Each row comes from the steps of one walk. Every step used is in the known rows, and no mark comes twice. Write the walk behind each row, first mark first.
Known rows
sovit -> zunuz: [-14  22  -7 -13  15  15   3  11  31   4  26 -11 -20  42   2   5  -2 -48
   5   7 -15  15   7]
meze -> zunuz: [-12  23 -10 -13  19  -3 -17  13  14   0   7  -6 -20  37  19   0  15 -31
   4   5 -32  17  -5]
sovit -> zunuz -> nulu -> gabaz: [-19  15 -17  -8  27  -1  26  22  34 -18   7 -14   9  62  -7  11 -19 -38
   1   0  -9  12  12]
nubo -> zunuz -> sovit -> gabaz: [-13  14 -15  -3   1   2   2  16  25 -30   2 -25 -12  39  32  -3   5 -35
  -4   4 -16  -1  10]
nubo -> zunuz -> nulu -> gabaz: [-11  21 -17  -3  15  -4  33  19  28 -34 -13 -21  20  58  -1  18 -17 -40
   3 -12  -6   9   8]
zunuz -> nulu -> gabaz: [-20  15 -15   1  22  -4  21  26  18 -33 -20 -15  16  61  -6   7  -9 -40
   8   1 -18  21   1]
gabaz -> nubo -> zunuz: [ -9  39  -7 -20   2  22  26   4  19  -1  -7 -16 -15  34  13   7   7 -45
   5  -7   3   5   6]
nubo -> zunuz -> nulu: [ -8  30 -11 -13   7   6  23  13  47 -36  -8 -13   5  50   2  11 -11 -44
  10 -10 -15   3 -10]
sovit -> gabaz -> meze -> zunuz: [-28   0 -20 -10  34   7 -21  25  -5   0   9  -2 -12  35  12 -11  16  -4
   3  14 -15  10  -5]
nubo -> zunuz -> sovit -> gabaz -> meze: [-22   5 -13   3  15   6   5  24  16 -21  -2 -15   4  36  17  -4  -7 -17
   7   0 -13  -1  20]
meze -> zunuz -> nulu -> gabaz: [-18  15 -20  -9  32 -18   6  24  16 -23 -11  -8   8  58  10   6  -1 -23
   0  -3 -26  12  -1]
sovit -> gabaz -> nubo -> zunuz -> meze: [-18  23 -16 -23  13  24  36  20  24 -23   1 -10 -11  29  24  -9  27 -22
 -12  -7  15 -10 -17]
gabaz -> nubo -> zunuz -> pote: [ -9  42  -2 -24  -1  11  51   1  46 -11  -3  -3 -11  50   4  -9   9 -36
  -7  -3  -4   5   3]
nulu -> gabaz -> nubo -> zunuz: [-11  30 -12 -11  10  12  35  10   1   1 -12 -22  -1  44  11  13   2 -38
  -4  -9  13  12  24]
nulu -> gabaz: [-17  14 -12   6  19   0   8  20  -3  -9  -7 -20   1  50   0   7   1 -44
   3   5 -16  32  15]
nubo -> zunuz: [ -5  30  -8  -9   3  12   9   8  26 -11   5 -18 -10  38   7  12  -2 -48
   5  -5 -13  14   2]
sovit -> zunuz -> nubo: [-14  20 -20 -13  19  29   1  13  50   2  13 -10 -13  48 -16   3  -3 -47
   9  22 -18  13  16]
nulu -> gabaz -> sovit -> zunuz: [-23  26 -11  -1  16   7  32  15  13  22  19 -14  11  43  -5   2 -21 -42
   8  -9 -17  20  31]
nubo -> zunuz -> meze: [ -8  28  -5  -9  15   9  25  20  39 -22   8  -9   0  32   9   7   5 -36
  -2 -18 -15   3 -12]
meze -> gabaz: [ -1  11 -11   4   3  -2  -8  10  -5 -19  -8 -17 -24  32  14   3   9 -42
  16   3 -21  22  -7]
zunuz -> nulu -> gabaz -> nubo: [-23  24 -14 -10  21   6  37  21  12 -23 -30 -12  10  57  -1   1  -1 -35
   7  -1  -3  13   4]
nubo -> zunuz -> meze -> gabaz -> pote: [  4  16  -9  10  12 -17  14   9   6 -25  -6  -5  -2  26  24  18   2 -13
  -3 -37  -2  -9 -11]
zunuz -> sovit: [-15  21  -1   5   9  -4  -4  18  25 -20 -10 -14  -8  40  17  -3   0 -45
  11   3 -42  17  12]

Which walk is each row?
[-18  28 -14 -27  -3  14  46   5  37 -21   1  -8 -18  51  13 -20  22 -26
 -18   9   9  -1  -4] => sovit -> gabaz -> nubo -> zunuz -> pote
[-23   5 -15   3  42  -8  -5  27 -13  11  -2  -4   9  44   1   6  -2  -9
   5  -1 -20  22  22] => nulu -> gabaz -> meze -> zunuz
[ -4   9  -8   6  25 -13   8  13  12  -9  15   2 -12  30  17  12   0 -11
  -3 -26  -4  -6  -6] => sovit -> zunuz -> meze -> gabaz -> pote
[-22  13 -14   2  32 -13  21  16  22 -13   1  -6  18  65  -5  19 -23 -21
  -5 -15   1   2  17] => sovit -> zunuz -> nulu -> gabaz -> pote
[-29  -3 -33  -9  37  21 -23  27  14  -3  -4   0  -5  43  -5 -14  17  -6
   7  31 -18   7   3] => sovit -> gabaz -> meze -> zunuz -> nubo
[ -5  33  -4 -12   0  -1  34   5  52 -21   8  -6  -6  53  -1  -3   0 -42
  -7  -2 -21  13   0] => nubo -> zunuz -> pote
[ -5  18  -8  -7  13   5  24  19   2 -20 -16  -4 -20  22  22  -7  24 -26
   9 -13  -7   5 -19] => zunuz -> meze -> gabaz -> nubo
[ -5  29  -3   0   2  -3   7  12  35 -20  -4 -20  -5  38  22   8  -7 -45
   5  -9 -29   5  18] => nubo -> zunuz -> sovit
[-13  21 -23 -13  23  12 -20  14  33  -2  -6  -4 -14  44   1  -3  14 -32
   7  20 -36  14   3] => meze -> zunuz -> nubo
[-21  17  -4 -11  30 -10  12  17  32   0   7  16  -1  50  -5 -15   5  -7
   1   4 -38  17   1] => gabaz -> meze -> zunuz -> pote
[-21  35  -5 -10   7  17  23   9  31  21  23  -7  -3  34  -3  -3 -15 -46
  17  -7 -26  14  13] => gabaz -> sovit -> zunuz
[-20  14 -18   1  37 -31   0  18   5 -17 -18  -1  17  60  13  14  -6  -6
  -7 -17 -16   4   4] => meze -> zunuz -> nulu -> gabaz -> pote
[ -9  22 -14  -7   3  -2  31  11  31 -12   5  -6   2  36   2  -2 -23 -37
  25 -15 -23   1  -4] => meze -> gabaz -> sovit -> zunuz -> nulu
[ -2  10 -10   4  15  -5   7  22   7 -30  -5  -6 -14  25  15  -1  15 -30
   9 -11 -24  13 -22] => zunuz -> meze -> gabaz
[-11  39  -9 -26   5  17  39   9  40 -26 -19 -10  -1  45   7   6  -3 -40
  10 -11   1  -5  -8] => gabaz -> nubo -> zunuz -> nulu
[-11  22  -6  -5  18 -18 -19  16  22  -9  -1  -8 -15  37  34  -5   9 -28
   3   0 -50   8  10] => meze -> zunuz -> sovit
[-21  23 -18 -20  31  -8  23  20  10 -13 -23  -6   4  55  17   0   8 -18
  -1  -4  -9   4   3] => meze -> zunuz -> nulu -> gabaz -> nubo
[-19  12 -15   3  30   1  35  26  20 -24 -18 -11  34  56 -17  18 -28 -23
  12 -14  -3   8  16] => nubo -> zunuz -> nulu -> gabaz -> meze
[ -1   9 -11  -6  20  -1  13  19  24 -15  22  -5 -21  27  14   3   5 -29
   3 -12 -12   2 -10] => sovit -> zunuz -> meze -> gabaz
[-25  26 -10   8  12   3  26  19  -4   7  -9 -15  17  42  -5  -1 -12 -44
  15  -9 -27  30  19] => nulu -> gabaz -> sovit
